Each row comes from the steps of one path. Every step used is in the known rows, and no mark comes twice. Write the path behind each row, first mark first.
Known rows
c d q: [-1.97 -1.10 -3.97 -2.67 -0.91  0.15 -0.88 -2.01 -0.89 -1.20 -3.61 -2.07
  1.42 -1.01  0.06 -0.01 -1.29 -1.03 -0.59  1.80 -0.68  2.71]
f m b c d q: [ 1.38 -1.05 -4.29 -3.07 -1.47 -2.30 -1.94 -2.32 -4.13 -2.45 -2.56 -1.19
 -0.25 -2.64  3.98  1.42 -3.75 -1.90 -3.94  1.27 -1.31  1.24]
g f: [-1.70  1.40 -0.60 -0.92 -0.38 -2.05 -0.08 -0.37 -1.86 -1.21 -0.25  1.06
  2.69 -1.01  0.14  2.71  1.42 -0.50 -0.72  1.29  1.24  2.41]
g d m: [-1.94  0.11 -3.85  0.15 -0.55 -2.31 -0.91 -2.01  2.17  2.08 -0.69 -2.80
  1.20 -0.75  3.46 -3.68  0.52  1.58 -1.70  0.72  2.66 -1.64]
g f m b c d q: [ 1.08  1.06 -4.23 -1.80 -1.86 -4.66 -0.46 -1.42 -5.64 -4.36 -2.61 -0.04
  3.08 -2.50  3.99  3.42 -3.17 -2.62 -4.98  1.87 -0.69  2.77]
g f m b c: [ 1.62  1.50 -0.56 -1.58 -1.46 -4.61 -0.77 -0.67 -5.06 -2.50  0.36  1.77
  0.68 -2.56  4.04  3.76 -0.81 -1.31 -4.14  0.96  0.93  1.06]
m b: [ 0.86 -0.17  0.01 -1.98  0.01 -1.60 -3.29 -2.35 -2.12  0.65  0.04  0.70
 -3.21 -2.35  0.56  0.91 -1.71  1.33 -0.73 -0.92  0.33  0.69]
c b m: [-0.53 -0.75 -2.88 -3.69  0.04  0.13 -0.19 -2.11 -1.43 -0.38 -1.37 -0.24
 -0.77 -3.00  1.11 -0.09  2.14 -1.35 -1.02 -0.70  0.21 -2.41]
b m f g d: [ 1.71 -0.19 -4.40 -3.42 -3.26 -0.83 -0.71 -0.18 -1.52 -3.38 -2.01 -3.66
  3.63 -1.79  2.31 -1.29  0.26 -2.94 -0.08  2.49  0.93  1.53]
g d c b: [-1.30 -0.43 -3.29 -1.24 -1.29 -4.22  1.29 -2.40 -2.21  0.67  0.98 -1.38
  0.75 -0.45  3.81 -3.77  1.22  1.96 -3.99  0.34  2.46 -2.09]
f g d m: [ 1.90 -0.40 -4.58 -0.91 -2.66 -2.89  0.24 -1.40  1.00  1.44 -1.03 -2.78
  2.98 -0.58  4.64 -1.82  1.09  0.69 -1.23  0.54  2.19 -0.79]
b c: [-1.32 -0.80 -0.40 -3.53 -1.13 -0.49  0.90 -1.94  0.37 -0.04 -1.17 -0.01
 -1.34 -2.48  0.52  0.33  1.20  0.03 -1.78  1.36  0.33 -1.33]
c b m f g: [ 3.03 -0.86 -4.94 -4.37 -3.77 -1.03  0.52 -1.15 -4.93 -2.85 -2.70 -1.25
  1.90 -1.54  1.34 -0.15  0.98 -3.35  1.29 -0.35  0.42  1.00]
f m b c: [ 1.66 -0.46 -0.27 -2.57 -1.29 -2.25 -1.72 -1.69 -3.17 -0.99 -0.03  0.72
 -2.32 -2.51  3.74  1.58 -1.29 -0.40 -3.42  0.57  0.19 -0.40]
f m: [-1.19 -0.70 -0.90 -1.66 -0.85  0.13 -1.66  0.02 -1.79 -0.53 -0.28 -0.32
  1.21  0.24  2.57  1.51  1.31 -1.06 -0.58  1.67  0.98  2.80]
x m: [-2.67 -0.32  0.28  0.34 -1.66 -1.12 -0.99 -3.06 -1.68 -2.06  0.11 -0.24
  0.14 -2.67 -0.68  0.81 -0.38  0.43  0.45  1.71  1.72 -1.12]
c d g f m b: [ 3.34  1.69 -4.15 -2.46 -2.30 -6.00 -1.46 -3.11 -6.43 -3.13 -1.90 -0.84
  2.30 -3.09  2.00  2.78 -1.25 -0.43 -2.82 -1.63  1.80  5.48]
b m f: [-1.43 -0.33 -3.87 -2.97 -1.31  0.66 -1.90 -0.84 -1.04 -2.54 -2.33 -2.11
  0.13 -1.86 -0.55 -1.87 -0.09 -3.55  1.79  1.52  1.00  0.81]
q d g: [ 1.98 -2.56 -2.39 -3.24 -2.33  0.67 -4.36 -3.61 -1.05  1.62 -2.41 -0.24
 -0.47 -3.09  0.32 -1.50 -1.80 -2.19 -1.48 -1.16  1.26  1.32]
g f m b c d: [ 1.83  2.20 -3.14 -2.01 -2.21 -5.59  0.70 -1.52 -6.36 -4.14 -0.81  0.87
  1.56 -3.83  3.43  4.37 -0.55 -0.96 -5.05  0.97  0.82  2.07]
f m b: [ 1.28 -0.40 -0.28 -1.35 -0.32 -1.63 -3.75 -1.18 -3.50 -0.16  0.46  0.43
 -1.66 -1.22  3.13  2.03 -1.53 -0.04 -1.53 -0.24  0.88  2.12]
d m: [-1.62 -0.70 -3.63 -0.44 -0.94 -1.70 -1.11 -2.00  1.07  2.08 -0.88 -1.19
 -0.52 -0.27  1.71 -2.48  0.91  0.24  0.34 -0.13  2.21 -1.35]
q d m b: [ 3.24 -1.41 -3.96  0.20 -1.47 -1.27 -6.07 -3.43 -2.25  3.15 -0.23  1.13
 -3.07 -3.28  3.70 -2.02 -4.05 -1.60 -2.84 -1.87  1.63 -2.55]
x m f g d q: [-0.30 -1.46 -2.94  0.58 -4.72 -1.79 -1.57 -2.19 -3.46 -5.04 -2.76 -3.75
  5.36 -0.24  1.54 -1.58 -4.68 -2.34  0.78  3.86  0.87  2.62]

Write each row's path
[ 0.92  0.03 -2.77 -1.85 -3.56 -1.51  0.13 -0.72 -2.57 -2.32 -1.55 -3.01
  3.77  0.50  1.86 -0.72 -0.41 -0.55  0.27  2.37  1.53  4.43] | m f g d
[ 4.74 -0.02 -4.19 -0.45 -2.29 -4.58 -1.82 -2.55 -1.01  1.62 -0.06 -2.20
  0.08 -2.05  5.12 -1.70 -1.48  1.81 -2.00 -1.09  1.63 -1.27] | f g d m b
[ 0.27 -1.44 -4.80 -3.92 -1.52 -2.59  0.33 -2.11 -1.74 -0.24 -0.10 -0.77
 -1.37 -2.59  2.32 -3.31  2.35 -1.65 -2.77 -0.47  1.53 -4.56] | d c b m
[ 4.95 -0.27 -2.15 -1.46 -2.66 -3.31 -5.83 -2.59 -6.47 -0.92 -1.12  1.56
  1.76 -3.29  3.41  2.22 -3.84 -3.70 -4.27 -1.31  1.40  3.76] | q d g f m b
[ 3.29  0.35 -1.83 -3.28 -2.31 -6.04 -1.09 -2.88 -4.55 -2.37 -1.55  0.38
  0.80 -3.30  2.85  1.81 -1.39 -1.14 -4.08 -1.21  1.13  2.05] | d g f m b c
[ 0.99  0.24 -3.40 -0.89 -0.60 -5.00 -0.95 -3.65  0.63  1.71 -0.34 -1.72
 -2.16 -3.26  4.61 -3.43 -2.26  2.16 -4.40 -0.46  1.85 -4.98] | g d m b c
[ 5.14 -0.27 -2.40 -2.70 -3.37 -4.36 -3.80 -3.20 -6.01 -1.54 -1.42  1.84
  0.83 -4.54  3.91  1.80 -3.64 -3.52 -5.99 -0.79  1.19  1.21] | q d g f m b c
[ 1.63 -1.28 -6.03 -3.22 -2.98 -0.97 -0.67 -1.10 -3.44 -3.30 -4.31 -3.53
  4.49 -1.09  3.20 -2.10 -2.06 -4.06 -0.73  1.46 -0.57  1.18] | c b m f g d q
[ 0.53 -1.88 -4.41 -0.04 -2.14  0.22 -4.11 -2.22 -0.50  3.11 -1.24  0.32
 -0.33 -1.91  2.80 -2.35 -1.47 -2.45 -1.85  0.01  2.28 -1.82] | q d m
[ 3.54 -1.57 -3.84 -1.22 -2.33 -2.26 -3.62 -4.10 -1.92  2.69 -1.00  1.25
 -3.72 -4.54  4.02 -2.29 -4.03 -1.78 -4.66 -1.42  1.15 -5.15] | q d m b c
[ 5.03 -0.08 -3.92 -1.80 -2.85 -5.39 -0.06 -3.05 -0.43  1.32 -0.60 -1.95
 -0.28 -3.20  5.69 -2.01 -1.37  1.53 -3.95 -0.49  1.09 -3.87] | f g d m b c
[ 0.50 -0.07  0.73 -1.00 -1.48 -3.48 -1.24 -4.63 -2.98 -2.20  0.44  0.76
 -3.19 -5.22  0.51  0.72 -3.09  1.59 -2.41  0.28  0.75 -4.28] | x m b c
[ 5.64 -2.50 -7.54 -3.70 -6.47 -1.72 -1.54 -1.62 -6.78 -1.79 -1.39 -0.45
  1.29 -2.29  3.86 -3.33 -0.95 -6.55 -2.45  0.05  1.48 -1.58] | q d c b m f g
[ 4.04 -1.94 -6.34 -0.41 -5.84 -0.75 -3.30 -1.48 -3.73  0.79 -2.58 -1.02
  1.96 -0.10  3.07 -2.61 -2.54 -4.37  0.56  0.34  2.22  1.61] | q d m f g
[ 0.33  0.28 -2.19 -2.19 -1.90 -3.27 -1.06 -0.91 -2.92 -1.89 -1.59 -0.59
  4.12 -0.66  1.59  1.80  1.20 -1.88 -1.20  0.30  2.27  5.23] | d g f m
[ 1.10 -1.58 -2.53 -2.37 -1.76 -0.17 -1.44 -0.54  0.13 -0.52 -2.22 -2.63
  4.10 -0.29  3.07  0.07 -1.31 -0.96 -1.20  2.46 -0.92  2.39] | f g d q
[ 3.34 -0.66 -4.13 -5.32 -2.85 -4.53 -0.48 -4.56 -3.94 -2.14 -2.78 -1.90
 -1.41 -4.26  2.73  0.32 -1.40  0.33 -3.55 -1.58  0.77  1.66] | f m b c d g
[-0.51 -0.93 -3.06 -2.23 -1.62 -3.50  0.76 -2.65 -3.04  1.14  0.62  0.17
 -1.23 -0.26  2.03 -2.53  1.59  0.71 -1.92 -0.41  1.82 -1.97] | d c b
[ 0.17 -0.83 -2.84 -1.42 -2.33 -3.69 -1.06 -5.37 -4.01 -3.98 -2.54 -1.06
 -1.11 -5.62  0.56  0.56 -5.36  0.09 -2.77  1.11 -1.05 -2.57] | x m b c d q
[ 2.11 -0.37 -5.37 -1.96 -4.92 -5.04  1.94 -1.63 -5.48 -1.92 -0.38 -2.50
  2.83  1.09  4.21 -3.93  0.19  0.03 -1.86  1.16  2.68  1.24] | m f g d c b
[-1.08  1.27 -1.01 -0.67 -1.11 -2.21 -0.84  0.95 -3.68 -2.33  0.08  0.79
  4.29  0.34  2.70  3.69  1.83 -1.98 -1.75  2.04  1.73  3.98] | g f m
[ 2.13 -0.22 -5.03 -3.50 -3.40 -2.11  1.21 -1.25 -4.06 -3.03 -2.59 -3.10
  3.35 -1.85  3.09 -1.49  0.62 -2.33 -0.73  0.69  0.96  0.64] | c b m f g d
[-0.09  0.60 -2.03 -2.71 -1.33 -3.25 -0.53 -2.51 -1.22 -0.83 -2.18 -0.36
  2.48 -1.84 -1.07  0.41  0.74 -0.31 -0.58 -0.68  1.59  3.41] | d g f
